What can hang from each mark
Z850: Z231
Z954: Z653
Z653: Z685 Z755
Z524: Z746
Z755: Z231 Z746 Z954
Z746: Z524 Z653 Z954
Z231: Z653 Z746 Z755
Z685: Z755

Every row comes from one small tree of marks. The marks that hang from a mark follow it in brackets, in the order of their numbers. Every link used is in the known rows. Which tree was each row made from?
Known rows
Z954[Z653]: [ 0.317 -0.360 -0.910  0.021  0.462  0.552 -1.885 -1.466 -0.382  2.526
  1.532 -2.074  0.609  0.778  0.536 -0.334 -0.750 -1.249 -0.247 -1.251
 -0.681 -0.100]
Z746[Z524 Z954[Z653[Z685]]]: [-0.155  0.451 -0.872 -2.588  1.622  4.214 -3.919  2.187 -0.905  3.087
 -2.039 -4.155  1.094  2.455  1.752 -1.575  0.353 -0.566  1.682 -0.818
 -4.115 -0.268]
Z850[Z231[Z746[Z524] Z755]]: [-0.971  1.707 -2.019 -0.133 -4.840 -0.728 -2.210  2.378  1.722  1.794
  3.453 -3.799 -1.257  3.231  1.558  1.992  1.695  0.293 -1.257  1.304
 -0.978  0.157]
Z653[Z755[Z954]]: [-0.822  2.410 -2.272 -0.350 -1.945  2.492 -2.373 -2.730  0.690  2.425
  0.301 -2.062  0.698  1.381  2.771  0.530  0.822 -1.331  1.741  0.849
 -1.000  0.691]
Z850[Z231[Z653 Z746[Z524 Z954] Z755]]: [-0.375  3.302  0.611 -2.588 -4.148 -1.426 -3.914  2.874  0.866  2.513
  1.936 -5.996 -0.920  4.102  1.052  2.068  2.129 -0.387  0.629  1.442
 -1.989 -0.221]
Z524[Z746[Z653[Z685 Z755[Z231 Z954]]]]: [-1.030  3.032 -3.374 -4.362 -4.256  6.524 -1.572 -0.313  1.210  1.161
 -1.349 -4.790  0.761  0.745 -0.309  4.053 -1.073  0.789  3.441  1.129
 -3.634  3.008]
Z755[Z746]: [-2.122  2.395 -0.723  0.170  0.048  0.950 -0.856 -2.468  0.405  1.541
 -0.117 -0.425  0.643 -0.016  1.075  1.261  0.093 -1.728  0.138  0.333
 -1.629  0.309]
Z850[Z231]: [ 0.133  1.243  1.109  1.778 -0.849  0.541 -0.911 -1.256  0.741  1.306
  1.886 -1.970 -0.358  0.982  1.240  1.144 -1.413 -0.237 -1.096  0.700
  1.125 -0.184]
Z685[Z755[Z231]]: [-2.236  0.521 -0.489  1.933 -0.325  2.542 -1.211 -1.810  0.611  0.589
 -0.059 -3.744  0.370 -0.308 -0.064 -0.254 -0.581 -0.653 -1.145  0.373
 -0.245  0.811]
Z755[Z746 Z954[Z653[Z685]]]: [-3.088  2.317 -2.317 -1.784  0.426  2.120 -1.596 -0.558  0.475  3.875
 -0.729 -2.600  1.129 -0.714  2.594  1.153 -0.386 -1.179  2.566 -0.602
 -4.621  2.421]
Z746[Z653]: [-1.267  0.723  0.574 -1.732 -0.635  1.796 -2.578 -0.616 -0.741  1.113
  0.628 -0.438  0.932  2.340 -0.354  1.285 -0.077 -1.471 -0.224 -0.060
 -0.013 -1.343]
Z850[Z231[Z653[Z685] Z746[Z524 Z954]]]: [ 1.118  2.938  1.197 -3.546 -1.404  2.305 -3.306  3.296  0.475  1.450
 -0.347 -6.381 -1.062  2.686  2.533  3.086  1.105  0.154  1.737  0.622
 -4.248  1.385]
Z746[Z524 Z653]: [-2.946  0.438 -0.119 -2.753 -0.313  3.081 -3.540  2.493 -1.296  1.265
 -0.180 -0.736  1.415  3.685  0.971  0.192  1.312 -1.200 -0.198  0.526
 -0.491 -2.203]
Z653[Z685 Z755[Z231 Z746[Z524 Z954]]]: [-3.167  3.984 -3.707 -3.278 -1.398  5.815 -1.766  0.785  1.248  0.886
 -4.870 -4.743  0.697  0.665  0.866  0.269  0.674  0.471  2.408  1.275
 -4.430  1.414]
Z231[Z653[Z685] Z746[Z524 Z954] Z755]: [ 0.388  3.136 -1.425 -4.458 -3.844  1.458 -4.178  3.473  0.579  2.180
 -0.203 -5.719 -0.593  3.468  1.710  2.316  3.509 -0.942  1.944 -0.185
 -5.283  1.645]
Z524[Z746[Z653]]: [ 0.441  0.931  0.286 -2.776 -0.964  2.971 -2.302 -1.668 -0.365  1.052
  0.913 -1.676  0.876  2.403 -0.854  3.297 -1.096 -0.963  0.940  0.477
 -1.406 -0.459]
Z653[Z685 Z755[Z231[Z746]]]: [ 1.747  2.000 -5.137 -1.422 -4.686  3.908 -0.293 -0.864  2.187 -0.179
 -0.178 -5.339 -1.435 -0.358  0.462  3.559  0.578  0.533  1.031 -0.233
 -4.280  3.874]
Z231[Z653 Z746[Z954]]: [ 1.879  2.609  1.419 -2.021 -0.749  0.180 -3.424 -1.173 -0.400  2.076
  0.716 -4.494 -0.272  2.116  0.797  2.648  1.134 -2.524  1.703 -0.079
 -3.677  0.743]
Z231[Z653[Z685 Z755[Z746[Z524]]]]: [-2.346  3.268 -3.313 -6.015 -3.011  3.554 -2.052  1.011  1.132  0.447
 -3.110 -3.227  0.347  1.169  3.013  2.738  2.955  0.114  2.002  0.051
 -2.984  2.081]
Z524[Z746]: [ 1.796  1.154 -0.358  0.151 -0.346  2.745 -1.238 -2.897  0.302  1.203
  1.237 -2.006  0.474  1.175  0.738  2.321 -1.149 -0.973  0.859  0.375
 -1.892  0.545]
Z524[Z746[Z653[Z685[Z755[Z231]]]]]: [-1.287  0.626 -1.228 -3.391 -1.757  6.108 -1.779 -0.744  1.070 -0.088
 -1.304 -5.182  0.565  0.379 -1.477  3.555 -1.527  0.753  0.811  0.230
 -2.840  2.194]
Z746[Z524 Z653[Z685] Z954]: [-1.643  1.526  0.312 -4.376  0.794  5.663 -4.388  2.951 -1.256  1.685
 -2.734 -2.670  1.191  3.821  0.861 -0.070  0.932 -0.739  1.535  0.341
 -3.277 -1.267]
Z524[Z746[Z653[Z755]]]: [ 1.236  1.359 -1.792 -4.539 -3.222  3.740 -2.513 -3.081  0.756  0.470
  0.079 -2.439  0.461  2.891 -0.759  3.670 -0.409 -0.090  1.411  0.668
 -0.579  0.015]

Write each row's tree
[ 3.183  0.870 -0.567 -2.435  1.129  4.253 -2.667 -1.870  0.134  2.736
 -1.013 -5.099  0.620  1.171 -0.159  1.469 -2.067 -0.248  2.594 -0.837
 -5.018  1.668] | Z524[Z746[Z954[Z653[Z685]]]]
[-4.689  2.173 -1.938 -1.590 -2.167  3.226 -3.061  4.448 -1.007  2.456
  0.845 -3.477  0.867  2.616  0.648  1.692  1.340 -1.185  1.702  1.648
 -3.900  0.077] | Z755[Z231[Z746[Z524 Z653]] Z954]
[-1.905  1.407 -2.530  0.518 -0.509  3.312 -1.118  1.539  0.025  3.312
  0.047 -4.358  0.892 -1.218  0.743 -0.279 -1.340 -0.111  1.840 -0.744
 -3.890  2.798] | Z755[Z231 Z954[Z653[Z685]]]
[-5.315  3.189  0.006 -2.169 -0.512  1.616 -2.625 -0.732 -0.435  2.937
 -0.258 -0.206  1.566  1.433  0.958  1.915  0.170 -2.285  1.827  1.207
 -2.167 -0.194] | Z755[Z746[Z653] Z954]
[-4.173  2.746  0.373  0.464  1.251  2.713 -1.881 -3.166  0.687  1.737
 -2.499 -4.275  0.912 -0.350 -0.743 -0.337 -0.904 -1.332  0.599  1.241
 -2.397  0.385] | Z685[Z755[Z231 Z746[Z954]]]
[-2.490  2.068 -0.474 -2.487 -0.738  3.395 -3.737  3.440 -1.136  1.747
 -0.788 -4.560  0.618  3.453 -1.338  0.936  0.719 -1.123  1.174  1.235
 -3.877 -1.222] | Z755[Z231[Z746[Z524 Z653 Z954]]]
[ 0.124  1.185  0.559 -1.574 -2.890  0.233 -2.021 -0.104  0.669  0.988
  2.812 -2.903 -1.128  2.451 -0.399  4.130 -0.610 -0.297 -0.663  0.687
 -0.533 -0.236] | Z850[Z231[Z746[Z653]]]
[ 0.954  1.991  1.817 -3.222  0.542  3.648 -3.650 -2.048 -0.832  1.994
 -0.591 -2.689  1.188  3.328 -1.369  2.094 -1.453 -1.446  1.900  0.972
 -2.502 -1.173] | Z524[Z746[Z653 Z954]]
[ 1.529  2.086  0.792 -4.218 -0.041  5.494 -3.331 -1.046 -0.222  1.343
 -1.747 -3.696  0.772  2.627 -0.982  3.038 -1.470 -0.644  2.561  0.202
 -4.273  0.440] | Z524[Z746[Z653[Z685] Z954]]
[-0.008 -0.103 -0.051 -2.007  1.916  3.655 -3.732 -2.389  0.342  2.530
 -1.737 -5.617  0.510  1.083  0.842 -0.972 -0.602 -0.847  0.836 -1.419
 -3.257  0.911] | Z746[Z954[Z653[Z685[Z755]]]]
[-5.935  3.083 -0.656 -3.931  0.106  3.845 -3.543  1.632  0.459  2.279
 -2.764 -4.157  1.300  0.777  4.904  1.896  2.817 -1.156  2.373  0.918
 -4.170  2.281] | Z231[Z653[Z685[Z755[Z746[Z524] Z954]]]]
[-1.275  1.861 -1.494 -1.242 -2.468  1.360 -1.765  3.693 -0.344  0.915
  0.767 -4.784 -0.017  1.368  0.776  2.283  1.893 -0.939  0.628  0.433
 -3.290  1.291] | Z755[Z231[Z653 Z746[Z524]]]
[-2.244  4.144  0.534 -0.065 -2.303 -1.356 -1.763 -2.074  1.764  2.799
  0.424 -2.751 -0.157  1.724 -0.356  0.859 -0.759 -0.576  0.014  1.732
 -0.396 -0.269] | Z850[Z231[Z755[Z746[Z954]]]]
[-4.176  3.493  1.558 -1.722  0.771  1.460 -2.249 -1.989  0.388  1.722
 -2.686 -5.466  0.819 -0.451 -0.804  0.666 -0.098 -1.694  1.080  0.783
 -2.248  0.773] | Z685[Z755[Z231[Z653] Z746[Z954]]]
[-1.354  4.441 -0.419 -4.112 -2.708  0.287 -2.511 -0.506  1.236  2.399
 -1.640 -3.594  0.200  1.002  0.445  2.146  1.534 -1.320  1.884 -0.236
 -3.668  1.825] | Z231[Z653[Z685] Z755[Z746[Z954]]]
[ 0.498  2.271 -1.498 -3.665 -4.843  0.531 -2.609  1.211  1.416  0.527
  1.412 -5.493 -1.320  3.005  2.681  3.789  2.233  0.505  0.483  1.216
 -0.650  0.810] | Z850[Z231[Z653[Z755] Z746[Z524]]]
[-2.031  1.936  0.657 -2.158 -0.601  3.167 -3.143 -0.615  0.439  1.968
 -0.885 -4.316  0.576  0.257  3.782  1.914  1.327 -1.460  1.864 -0.251
 -2.678  2.821] | Z231[Z653[Z685[Z755[Z954]]]]
[-0.670  3.398 -2.725 -5.310 -3.246  2.234 -1.096 -2.180  1.658  0.307
 -2.304 -3.411 -0.192 -0.257  1.841  3.775  1.560 -0.512  1.924 -0.453
 -2.599  2.946] | Z231[Z653[Z685 Z755[Z746]]]
[-0.078  1.610 -1.231 -0.385 -0.544  4.453 -2.450 -1.063  1.284  1.008
 -1.400 -7.059 -0.947  0.028  0.061  1.680 -0.055 -0.563  0.980  0.086
 -5.448  2.686] | Z653[Z685[Z755[Z231[Z746[Z954]]]]]
[-4.155  3.647 -4.283 -3.533 -1.957  5.182 -2.308  0.558  1.222  2.090
 -2.934 -2.531  0.877  1.141  4.458  1.336  2.205 -0.173  2.948  1.382
 -4.288  1.943] | Z653[Z685 Z755[Z746[Z524] Z954]]
[-3.136  2.379 -2.425  1.339 -1.323  2.816 -2.033  3.130 -0.342  2.542
  1.009 -3.836  0.576  1.239  2.384  0.770  1.224 -1.219  1.649  1.634
 -4.459  1.246] | Z755[Z231[Z746[Z524]] Z954]
[-1.633  1.447 -1.693 -1.367 -0.111  5.586 -3.291  1.823  0.613  1.087
 -2.349 -7.120 -0.396  1.482  1.328  0.808  1.297 -0.108  1.041  0.735
 -5.707  1.860] | Z653[Z685[Z755[Z231[Z746[Z524 Z954]]]]]
[ 0.059  2.171 -2.988 -4.174 -5.314  0.998 -2.864  3.942  1.155  1.141
  1.216 -4.541 -0.797  2.740  2.286  3.690  3.912 -0.421  0.854 -0.440
 -4.021  2.416] | Z231[Z653[Z685] Z746[Z524] Z755]
[-0.110 -0.451 -3.552 -1.084 -1.907  2.863 -1.489 -0.359  1.475  1.214
  0.580 -7.065 -0.985 -0.895  0.341  2.139 -0.243  0.202 -0.006 -1.381
 -4.677  3.408] | Z954[Z653[Z685[Z755[Z231[Z746]]]]]
[-2.429  3.124  0.409 -4.356  0.504  3.671 -2.840 -0.820 -0.140  1.737
 -2.990 -2.030  0.851  1.607 -0.345  1.973 -0.277 -1.342  1.975  0.142
 -3.880  0.070] | Z755[Z746[Z653[Z685] Z954]]
